Known rows, with every step that occurs:
nepon, mumi: [-0.29  1.64  0.91  1.00 -0.47 -0.39  0.38 -0.69 -0.96  1.89 -1.37 -2.81
  0.57 -2.70 -0.59  0.05]
nepon, mumi, moba, sitesab: [ 1.40  2.91 -0.39  3.36 -0.68 -1.12  2.95 -0.24  1.46  3.16 -0.17 -4.63
  2.17 -2.89 -1.06 -0.54]
zolo, derizo, sitesab, nepon, mumi, moba: [-1.89  4.56  3.58  1.40  0.48  0.20  2.56 -0.23  0.29  2.54 -1.00  0.22
  0.08 -3.07 -3.67 -0.85]
zolo, derizo, mumi, moba, sitesab: [-0.60  3.61  2.69  2.49  0.37 -1.34  2.67  0.49 -0.10  2.95 -0.55  0.41
 -2.20  1.18 -3.36 -2.17]
nepon, zolo, derizo: [ 0.16  1.35  2.36  0.81 -2.43 -1.56  0.40 -0.06 -1.81  1.13 -1.52  2.25
 -1.84  1.20 -2.16  3.64]
zolo, nepon, mumi, moba, sitesab, derizo: [ 0.10  3.05  1.18  2.10  0.30 -0.03  4.85  1.39 -0.98  1.57  0.56 -4.37
  0.81 -2.99 -2.68 -1.10]
mumi, moba, zolo: [ 1.84  0.30 -3.27  0.94 -0.60 -0.50  2.14 -0.08  2.26  1.59  1.17 -0.23
  1.52  1.13  0.60  1.45]
nepon, zolo, derizo, mumi, moba, sitesab: [-0.06  4.36  2.14  3.12 -1.36 -1.65  2.57 -0.61 -1.19  3.43 -0.21  1.22
 -2.38  1.21 -2.84  0.35]
derizo, mumi, moba: [-0.54  3.20 -0.96  0.15  1.57 -0.07  0.33 -1.92 -0.33  3.73  0.56  0.53
 -2.71 -0.82  0.18 -2.75]
sitesab, nepon, zolo, derizo, mumi: [-3.35  2.68  5.39 -0.18 -0.89  0.40  0.09  1.66 -2.05  1.67 -1.51  4.66
 -2.67  2.27 -2.30 -0.04]
moba, sitesab, nepon: [-1.23 -0.71  2.61  1.27 -0.32  1.16  1.77  4.02  2.68 -1.95  0.58 -0.11
  3.50  1.49 -0.80 -1.32]
nepon, mumi, moba, sitesab, derizo: [ 0.48  3.52 -0.06  2.77 -0.81  0.60  3.06  0.50  0.07  3.04  0.72 -4.17
  2.64 -4.35 -1.37  0.24]
moba, mumi: [-1.69  0.19  1.31  0.35 -0.99 -1.20  2.25 -0.44  0.88 -0.64 -1.13 -2.00
  0.28  0.68 -0.60 -0.11]
sitesab, nepon, zolo, derizo, mumi, moba: [-1.98  4.18  3.38  0.09 -0.57 -0.59  1.08  0.63 -0.54  4.18 -1.17  4.46
 -3.25  1.12 -1.74  0.12]
zolo, nepon, mumi: [-0.47  1.30  2.02  0.33  0.74 -0.98  2.29  0.26 -2.09  0.53 -1.64 -2.91
 -1.28 -1.15 -1.86 -1.48]
nepon, zolo: [ 0.54  0.61 -0.46  0.66 -1.79 -0.19 -0.22 -0.96 -1.06  0.37  0.24  0.71
 -0.24  0.05  0.52  2.43]

Rows:
[ 0.71  1.64 -0.83  1.70 -0.39  0.78  2.65  1.08  1.05  1.03  2.19 -1.33
  2.11 -1.76 -0.66  0.24] -> mumi, moba, sitesab, derizo
[ 0.62  1.42  0.08  2.16 -1.75 -0.05  2.66  2.05  3.04  0.95  1.26  0.38
  2.75  0.67  0.28  1.14] -> mumi, moba, sitesab, nepon, zolo
[-1.68  3.53 -0.37 -0.55  1.44  1.61  0.46 -1.15 -1.74  3.56  1.51  1.28
 -2.32 -2.18 -0.26 -2.08] -> sitesab, derizo, mumi, moba
[ 0.42  2.08 -0.45  2.04 -0.25 -0.15  3.24 -1.17  0.28  0.15  1.37  1.24
  0.16  0.89 -3.26  1.24] -> mumi, moba, zolo, derizo, sitesab
[-3.19  3.06  5.65  1.22  0.06  1.04  1.59  0.77 -1.35  0.06 -1.36  0.25
  0.57 -2.04 -4.26 -1.02] -> zolo, derizo, sitesab, nepon, mumi
[-2.80  1.89  4.42  1.94 -0.69  1.59  2.76  1.72 -0.48 -0.96 -0.57  0.18
  2.60  0.05 -4.23  0.30] -> moba, zolo, derizo, sitesab, nepon, mumi
[-1.18  1.71  1.42  1.18 -0.06  1.06  3.44  1.34  1.89 -0.34  1.26  2.91
  1.61  1.64 -3.04  0.52] -> mumi, moba, zolo, derizo, sitesab, nepon
[-2.83  2.19  2.79  0.92  0.91  2.44  0.94 -0.08 -0.54 -0.72  0.43 -1.22
  2.18 -3.27 -1.70 -2.40] -> derizo, sitesab, nepon, mumi
[ 0.37  2.32  2.97  2.27 -2.43 -1.31  3.38  2.88  2.32  1.66 -0.50  1.89
  1.25  1.76 -2.26  2.44] -> mumi, moba, sitesab, nepon, zolo, derizo
[ 1.13  2.81  0.41  2.18 -1.59 -2.12  3.16  0.10  0.50  4.12 -2.03 -1.44
  0.40 -0.49 -2.50  2.71] -> nepon, mumi, moba, zolo, derizo
[-0.53  2.52  2.45  1.27 -1.43 -1.00  3.37  2.76  2.16  3.52 -2.21  0.03
  1.90  0.26 -2.28  1.99] -> sitesab, nepon, mumi, moba, zolo, derizo
[-1.05  2.65 -0.40  1.92  0.44  1.90  3.18 -0.12  1.73  0.82  1.47 -1.58
  3.54 -2.13 -1.11 -0.80] -> derizo, sitesab, nepon, mumi, moba, zolo
[ 1.72  1.23 -1.28  2.35 -0.24 -0.74  2.67  0.38  2.49  1.18  1.22 -1.90
  1.65 -0.30 -0.30 -0.54] -> mumi, moba, sitesab
[ 0.81  2.83 -0.12  0.65  1.01 -1.86  3.01 -0.85 -0.62  2.94 -1.26 -3.02
 -1.69 -2.16 -1.35 -1.27] -> zolo, nepon, mumi, moba
[-2.83  1.40  4.64  0.07  0.52  1.46  1.31  1.39 -0.22 -2.01 -0.01  3.06
  0.14  0.62 -3.68 -1.06] -> zolo, derizo, sitesab, nepon
[-0.41  4.51  1.40  1.00 -0.80 -1.71  0.87 -1.95 -2.20  4.71 -1.09  2.82
 -4.57  0.46 -1.93  0.97] -> nepon, zolo, derizo, mumi, moba
[-1.42  1.67  2.73  1.01  0.23  0.28  1.09 -1.17 -1.93 -1.35  0.19  1.47
 -1.30 -0.12 -3.76 -0.18] -> zolo, derizo, sitesab
[-0.83  3.96  1.96  0.29  0.89 -1.40  0.99 -0.96 -1.08  4.31 -1.26  2.09
 -4.28  0.32 -2.34 -1.58] -> zolo, derizo, mumi, moba
[-2.57  0.66  1.94 -0.04  1.32  2.71  0.60  0.62  0.45 -2.61  1.85  1.54
  1.67 -0.62 -1.20 -2.39] -> derizo, sitesab, nepon
[-0.09  0.15  0.84  1.08 -0.15 -0.48  3.35  1.25 -1.39 -0.49 -0.95 -2.95
  0.59  0.96 -1.98 -0.11] -> moba, zolo, nepon, mumi
